Each row comes from the steps of one path. Every step used is in the known rows, and no mark comes twice. Write the path behind each row, first mark first.
Known rows:
y/u/f: [ 0.41  0.96  0.59  0.44  0.92 -0.10 -0.08 -2.72  1.62  0.25 -0.15  2.49
 -1.12 -0.62 -2.35  1.06 -2.47  0.88  0.86 -0.36 -1.19 -0.01 -3.14]
k/r/p: [ 0.08 -0.60  1.02  0.45 -1.12  0.64 -0.29 -2.20  0.45  0.68  1.44  0.99
  0.15 -0.73  0.29  0.98 -0.85  0.25 -0.86 -1.21 -1.47  1.10 -1.29]
p/c: [ 0.06  0.52  0.83 -0.34  3.10 -0.27  0.11 -0.45 -0.37 -2.64  0.73  1.76
 -0.33  0.23  1.77 -0.29 -0.26  0.02  0.48 -0.05  0.87 -0.21 -2.28]
c/k/r/y/u: [ 1.11 -1.82  3.07 -2.14  0.67  1.70  0.73 -0.47 -0.61  1.98  2.86  0.15
 -1.19 -0.26  0.85  1.09 -1.19  1.05  1.46 -0.14  0.96 -0.12 -6.02]
p/r/y/u: [ 0.62 -0.71  0.98 -2.10  0.31  0.73  0.64 -1.81 -0.62  0.38  1.22  1.16
 -1.22  0.22  0.32 -0.97 -1.17  0.83  1.02  0.90  0.40 -0.83 -5.26]
d/r/y/u: [ 1.31 -1.92  3.33 -0.61  0.77  0.59  0.22  0.32  0.62 -0.05  1.58 -0.39
  0.22 -0.77 -1.20  0.70 -1.95  0.53  0.19  1.58 -1.09  0.00 -1.93]
k/u/f/r: [-0.85  0.75 -0.36  0.89  0.87  1.26 -0.53  0.46  2.70  2.23  2.03  0.84
 -0.34  0.36 -3.35 -0.13 -0.77  0.93  2.11 -1.00 -2.49 -1.07 -2.37]
c/k/u: [ 0.59 -0.01  0.54 -1.67 -0.54  1.49 -0.16  1.54  0.31  2.88  1.02 -1.02
  0.17  0.55  1.20  1.34 -0.13  0.40  1.92 -0.28  0.79 -1.00 -1.23]
p/r/d: [ 0.36  0.10  1.24 -0.51 -0.45 -0.10 -1.03 -2.17 -0.01 -0.23  0.82  1.47
 -0.61  1.03  1.40 -0.37 -2.00  1.24 -1.13 -0.33  1.61 -0.52 -5.53]
y/u/f/r/p: [-0.77 -1.88 -0.11  1.17  0.83  0.82 -0.57 -2.92  2.99  0.39  2.46  3.46
 -1.28 -0.51 -1.33  2.15 -3.41  0.47  0.45 -0.68 -3.14  0.74 -2.52]
c/k: [ 0.15 -1.37  1.20 -0.90 -0.08  0.83 -0.03  0.81 -0.45  0.96  1.46 -0.13
 -0.03  0.43  2.57  1.16 -0.84  0.61  0.69 -0.07  1.26 -0.34 -0.85]
u/p/c/k/r/f: [-0.43 -1.20  6.67 -2.28  1.47  1.56 -0.93 -0.65 -2.22 -1.60  5.94  5.73
 -1.52 -0.90  3.20  0.32 -3.00  2.13  0.64 -1.04 -0.29 -0.21 -5.53]
f/r/y/u: [-0.24 -2.78 -0.08 -0.87  1.65  1.09  0.60  0.59  0.80  0.40  2.36  0.09
 -1.04  0.16 -1.04  0.04 -0.43 -0.20  1.01  0.82 -0.97 -0.13 -3.63]
d/r: [ 0.43 -0.64  3.41  0.70  0.96  0.15 -0.61  0.93  0.75 -0.38  1.31 -0.80
  1.40 -0.66 -0.58  0.65 -1.21  0.65 -0.66  0.68 -0.69 -0.06  1.40]
r/y/u/p/c/k: [ 0.91 -2.24  3.95 -2.88  0.26  0.60  0.32 -0.10 -2.31 -1.67  3.11  4.27
 -2.84  0.06  5.33  1.73 -3.16  0.35  1.44  0.52  0.37  0.04 -3.75]
y/r/f: [-0.76 -0.30  2.01 -2.00  0.96  1.36 -0.24 -1.79 -1.12  0.41  2.35  1.17
 -0.57  0.04 -1.41  0.06 -1.28  1.17  1.50  0.28 -1.05 -0.24 -4.26]
c/k/r: [ 0.20 -0.52  3.25 -0.89  0.78  1.23 -0.10  0.02 -0.24  1.54  2.87 -0.32
  0.08 -0.16  1.45  0.69 -0.46  1.23  0.46 -0.98  1.43 -0.05 -2.62]
y/r: [-0.34  0.69  1.33 -1.46  0.70  0.29  0.13 -1.41 -0.86  0.63  0.48 -0.96
 -0.69  0.51  0.29  0.69 -0.27  0.32  1.08  0.04 -0.18  0.26 -1.47]
p/c/k/u/f/r: [-0.68  0.08  1.58 -0.33  3.84  1.85 -0.52  0.80  2.15  0.46  4.39  2.54
 -0.92  0.86  0.99  0.81 -1.85  1.59  3.29 -1.06 -0.23 -1.65 -5.35]
c/k/u/f/r: [-0.73 -0.42  1.07 -0.08  0.75  2.05 -0.54  1.32  2.50  3.05  3.69  0.73
 -0.65  0.70 -0.82  1.06 -1.64  1.55  2.81 -0.98 -1.13 -1.41 -3.12]
u/p: [-0.31 -0.35  1.92 -0.41 -2.63 -0.48 -0.58 -0.01 -1.20 -0.17  0.46  2.23
 -1.24 -0.48  1.53  0.52 -1.20 -0.07 -0.72 -0.22 -1.58  0.62  2.56]
d/r/p/c/k/u: [ 1.09 -1.47  4.14 -0.99  1.43  1.67 -1.01  0.72  1.19 -0.27  3.29  1.16
  1.07 -0.09  3.99  2.81 -2.84  0.74  1.11  0.10 -0.51 -0.30 -1.36]
r/y/u/f: [ 0.79 -0.26  0.27  0.21 -0.49  0.52  0.68 -1.85  0.69  0.58  0.85  2.33
 -1.84 -0.27 -2.38  0.30 -2.69  1.09  1.66  0.18 -1.69 -0.32 -4.89]
r/y: [ 0.37 -1.22 -0.07 -0.40 -1.37  0.68  0.73  0.85 -0.95  0.27  0.70 -0.10
 -0.67  0.32 -0.09 -0.90 -0.04  0.17  0.76  0.50 -0.48 -0.28 -1.92]
f/r: [-1.12 -1.48  0.02  0.31  1.68  0.61 -0.16  1.17  0.99  0.08  2.14 -0.35
  0.05  0.27 -0.51 -0.28  0.32  0.00  0.14 -0.09 -0.63 -0.14 -0.30]

Write each row's path:
[-1.10 -2.61  1.55  0.94  2.47  1.60 -0.56 -1.10  1.61 -1.53  5.37  4.58
 -1.39  0.56  3.51  1.87 -3.87  1.53  1.58 -1.19 -1.15 -0.06 -4.30] : u/f/r/p/c/k
[-0.06  0.42  3.46 -2.28 -0.92 -0.38 -0.67 -2.62 -0.78 -0.05  0.92  3.47
 -1.63 -0.59  1.82  0.46 -2.44  0.55 -0.53  0.29 -0.77  0.10 -0.87] : y/u/p/r
[ 0.89 -2.02  5.15 -2.51 -2.01  1.21  0.21 -0.48 -1.75  1.77  3.51  2.50
 -2.41 -0.71  2.41  1.61 -2.41  0.97  0.70 -0.39 -0.71  0.49 -3.52] : c/k/r/y/u/p
[ 0.64 -0.27  3.74 -1.87 -1.79 -0.69 -1.45 -3.52 -0.63 -0.34  0.61  4.20
 -2.59  0.11  2.41  1.34 -3.93  0.81 -1.78 -0.15  0.19  0.46 -4.54] : y/u/p/r/d
[ 0.00 -1.04  1.03  0.25 -0.08  1.84 -1.30  0.31  2.74  2.75  3.32  1.40
 -1.35  1.34 -0.34  1.92 -3.00  1.84  1.58 -1.47 -0.03 -1.08 -6.95] : c/k/u/f/r/d
[ 0.68 -0.19  4.03 -2.74 -3.80  0.89 -1.72 -0.70 -1.04  2.50  1.99  2.75
 -1.81  1.06  4.31  1.56 -3.31  1.61  0.11 -0.90  0.60 -0.79 -4.14] : c/k/u/p/r/d
[-0.08 -0.96  4.07 -1.58  0.40  0.20 -0.50  0.49 -1.89 -1.92  2.76  4.04
 -1.78  0.14  5.77  1.40 -2.38  0.56  0.44 -0.37  0.50  0.11 -0.58] : u/p/c/k
[ 0.03 -0.18  3.38 -1.12 -3.20 -0.46 -1.51 -2.16 -1.19 -0.46  1.08  3.72
 -2.00  0.50  2.92  0.13 -3.28  1.17 -1.76 -0.52 -0.15  0.10 -3.21] : u/p/r/d
[-0.61  0.31  3.22 -1.34 -2.27 -0.18 -0.72 -1.22 -1.42 -0.16  1.48  2.92
 -1.21 -0.19  2.42 -0.73 -1.76  0.90 -0.65 -0.15 -1.01 -0.17  0.72] : u/p/r
[ 0.41 -2.08  2.72  1.10 -1.00  0.53 -0.92 -0.50  1.15 -0.40  1.72  0.63
  1.18 -0.87  0.68  1.86 -2.48  0.35 -1.28  0.49 -2.19  0.82  2.13] : d/r/p
[-0.47 -0.54  4.16 -3.04 -0.51  0.66 -1.02 -2.89 -1.13 -0.34  2.86  5.51
 -1.75 -1.03  0.22 -0.19 -3.55  1.45 -0.08  0.50 -1.76 -0.37 -3.69] : y/u/p/r/f
[ 0.44  0.15  1.40 -1.01 -0.23 -0.01 -0.61 -2.39 -0.65  0.30  0.12 -0.23
 -1.46  1.14  0.87  1.53 -1.77  0.58 -0.12 -0.36  0.83  0.61 -5.22] : y/r/d
[ 0.68 -2.82  4.65 -0.19  1.99  1.08 -0.82 -0.05  0.41 -2.18  4.18  2.21
  0.64 -0.31  5.26  2.72 -3.57  1.04 -0.13  0.29  0.05  0.39 -0.81] : d/r/p/c/k
[-1.14 -2.80 -0.62  0.55  0.00  0.96 -0.46 -0.14  1.41  0.01  2.52  1.01
 -0.13  0.08  0.97  1.09 -0.87 -0.42 -0.51 -0.40 -1.94  0.79  0.42] : f/r/p
[-0.18 -1.10  4.67 -1.83  4.07  2.00 -0.37 -0.74 -0.98 -1.36  5.50  3.49
 -0.20 -0.50  1.69 -0.14 -1.74  2.14  1.36 -0.92  1.40 -0.78 -7.84] : p/c/k/r/f
[ 0.08 -0.01  1.94  0.20  1.87  0.46 -0.19 -2.63 -0.01 -2.03  2.06  2.70
 -0.28 -0.63  2.04  0.59 -1.08  0.31 -0.44 -1.27 -0.35  0.88 -3.60] : k/r/p/c
[-0.06 -0.27  6.04 -1.62  1.11  0.52 -0.51 -0.38 -1.91 -1.23  3.78  3.69
 -1.71 -0.42  4.75  1.03 -2.11  1.12  0.18 -1.36  0.56  0.34 -2.48] : u/p/c/k/r
[-0.76 -0.61  0.60  0.69  2.77  0.51 -0.27 -1.56  2.63  0.40  2.27  2.16
 -1.22 -0.24 -2.73  0.86 -2.27  0.77  1.04 -0.42 -1.68 -0.12 -3.26] : y/u/f/r
[-0.90 -1.74  0.02  1.39 -0.12  1.27  0.36  0.74  1.22  0.46  3.59  1.53
 -1.46  0.43 -2.24 -1.08 -1.64  1.42  1.57 -0.23 -2.39 -0.78 -3.82] : u/f/r/y
[ 0.05 -0.83  0.04  0.17  1.11  0.08 -0.18 -1.75 -0.06 -2.74  0.84  2.92
 -0.41 -0.01  3.28  0.99 -1.50 -0.30 -0.01 -0.32 -0.55  0.72 -1.65] : r/p/c
[ 0.50  0.19  0.91 -0.18  0.13  1.52 -0.54 -1.61  1.43  0.42  2.49  3.95
 -1.23  0.36  2.90  2.25 -3.44  1.39  2.55 -1.27 -1.05 -0.55 -4.31] : r/p/c/k/u/f
[ 0.43  0.27  1.31 -0.73 -0.08  0.72  0.46 -3.11  0.45  0.60  2.00  3.13
 -1.82  0.04 -1.47 -1.04 -3.24  2.14  1.72  0.24 -0.94 -1.18 -6.68] : p/r/y/u/f
[ 1.21 -0.97  3.64  0.71  0.30  0.71  0.09 -0.91  1.59  0.15  2.44  1.63
 -0.42 -0.91 -3.01  0.77 -3.97  1.81  0.96  0.86 -2.33 -0.34 -3.38] : d/r/y/u/f
[ 0.15  0.66  2.22 -2.60 -4.30  1.04 -0.11  0.33 -1.59  2.00  1.63  1.92
 -1.56  0.37  1.02 -1.27 -1.09  0.98  1.32  0.14 -2.23 -1.21 -1.79] : k/u/p/r/y
[ 0.16  1.14  1.54 -1.37 -3.13  0.16 -0.71  0.76 -0.25  1.89 -0.16  1.44
 -1.00 -0.22  0.16  0.71 -0.47 -0.23  0.33 -0.36 -2.14 -0.02  1.94] : k/u/p
[ 0.75 -0.92  2.78 -1.98  0.37 -0.21  0.34 -0.89 -1.77 -2.65  1.42  4.42
 -2.86 -0.34  2.70  0.55 -2.22 -0.27  0.56  0.68 -1.11  0.35 -3.21] : r/y/u/p/c
[-1.25 -0.47  0.45  1.77  1.40  0.68 -0.38 -0.20  1.95  0.31  2.84  1.58
 -0.65  0.13 -2.20 -0.30 -1.62  1.17  0.81 -0.83 -1.81 -0.44 -1.95] : u/f/r
[ 0.38 -0.11  1.98 -3.10  1.17  1.82 -0.24 -1.76 -0.55  0.78  2.44  1.15
 -1.06  1.05  4.77  3.10 -1.79  0.43  2.87 -0.50  0.04  0.00 -4.27] : y/r/p/c/k/u
[ 0.65  0.59  1.55 -2.00  2.31  1.22 -0.07  1.01 -0.06  0.21  1.64  0.64
 -0.16  0.74  3.22  1.02 -0.26  0.43  2.36 -0.29  1.71 -1.23 -3.42] : p/c/k/u
[-0.43 -2.49  2.79 -1.65  2.10  0.39  0.26  0.24 -0.82 -2.49  3.35  4.29
 -2.67 -0.06  2.16  0.28 -1.86 -0.30  0.79  0.54 -1.73  0.26 -3.34] : f/r/y/u/p/c
[ 0.28 -0.81  2.02 -1.17  3.01  0.61  0.09  0.38 -0.76 -1.72  2.24  1.77
 -0.47  0.52  4.35  0.94 -1.07  0.68  1.15 -0.14  2.17 -0.50 -3.01] : p/c/k
[-0.75 -0.26  1.90 -1.55  0.85  1.29 -0.67 -1.48 -0.70 -0.28  2.96  2.75
  0.10 -0.19 -0.80 -1.96 -1.52  1.84  0.57  0.35 -0.14 -1.37 -4.79] : p/r/f
[-0.67 -1.09  0.46  1.99  0.53  0.38 -1.11 -1.26  2.36 -0.05  2.39  2.43
 -1.45  0.80 -1.76  0.64 -3.04  1.42 -0.31 -1.23 -1.02 -0.10 -5.71] : u/f/r/d
[ 0.49  0.99  0.88 -0.39 -1.01  1.54 -0.38  0.12  1.48  3.11  1.53  0.98
 -0.53  0.46 -0.48  1.23 -1.99  1.61  2.72 -1.05 -0.48 -1.28 -2.66] : c/k/u/f
[ 0.30  2.40 -0.34  0.63 -0.84  0.67 -0.35 -0.77  1.79  2.04 -0.03  0.96
 -0.38 -0.02 -3.04  0.14 -1.08  1.04  1.85 -0.93 -1.87 -1.00 -2.08] : k/u/f
[-0.85 -3.52  1.30 -0.57  2.81  1.47 -0.40  0.19  0.55 -1.74  4.77  2.58
 -0.71  0.77  5.46  1.99 -2.03  0.27  0.87 -0.42  0.17  0.27 -2.56] : f/r/p/c/k
[ 1.13 -1.40  3.90 -2.40  3.68  1.42  0.81 -0.97 -0.95 -0.72  3.65  1.85
 -1.40 -0.04  2.64  0.75 -1.44  1.10  1.85 -0.14  1.92 -0.31 -8.27] : p/c/k/r/y/u
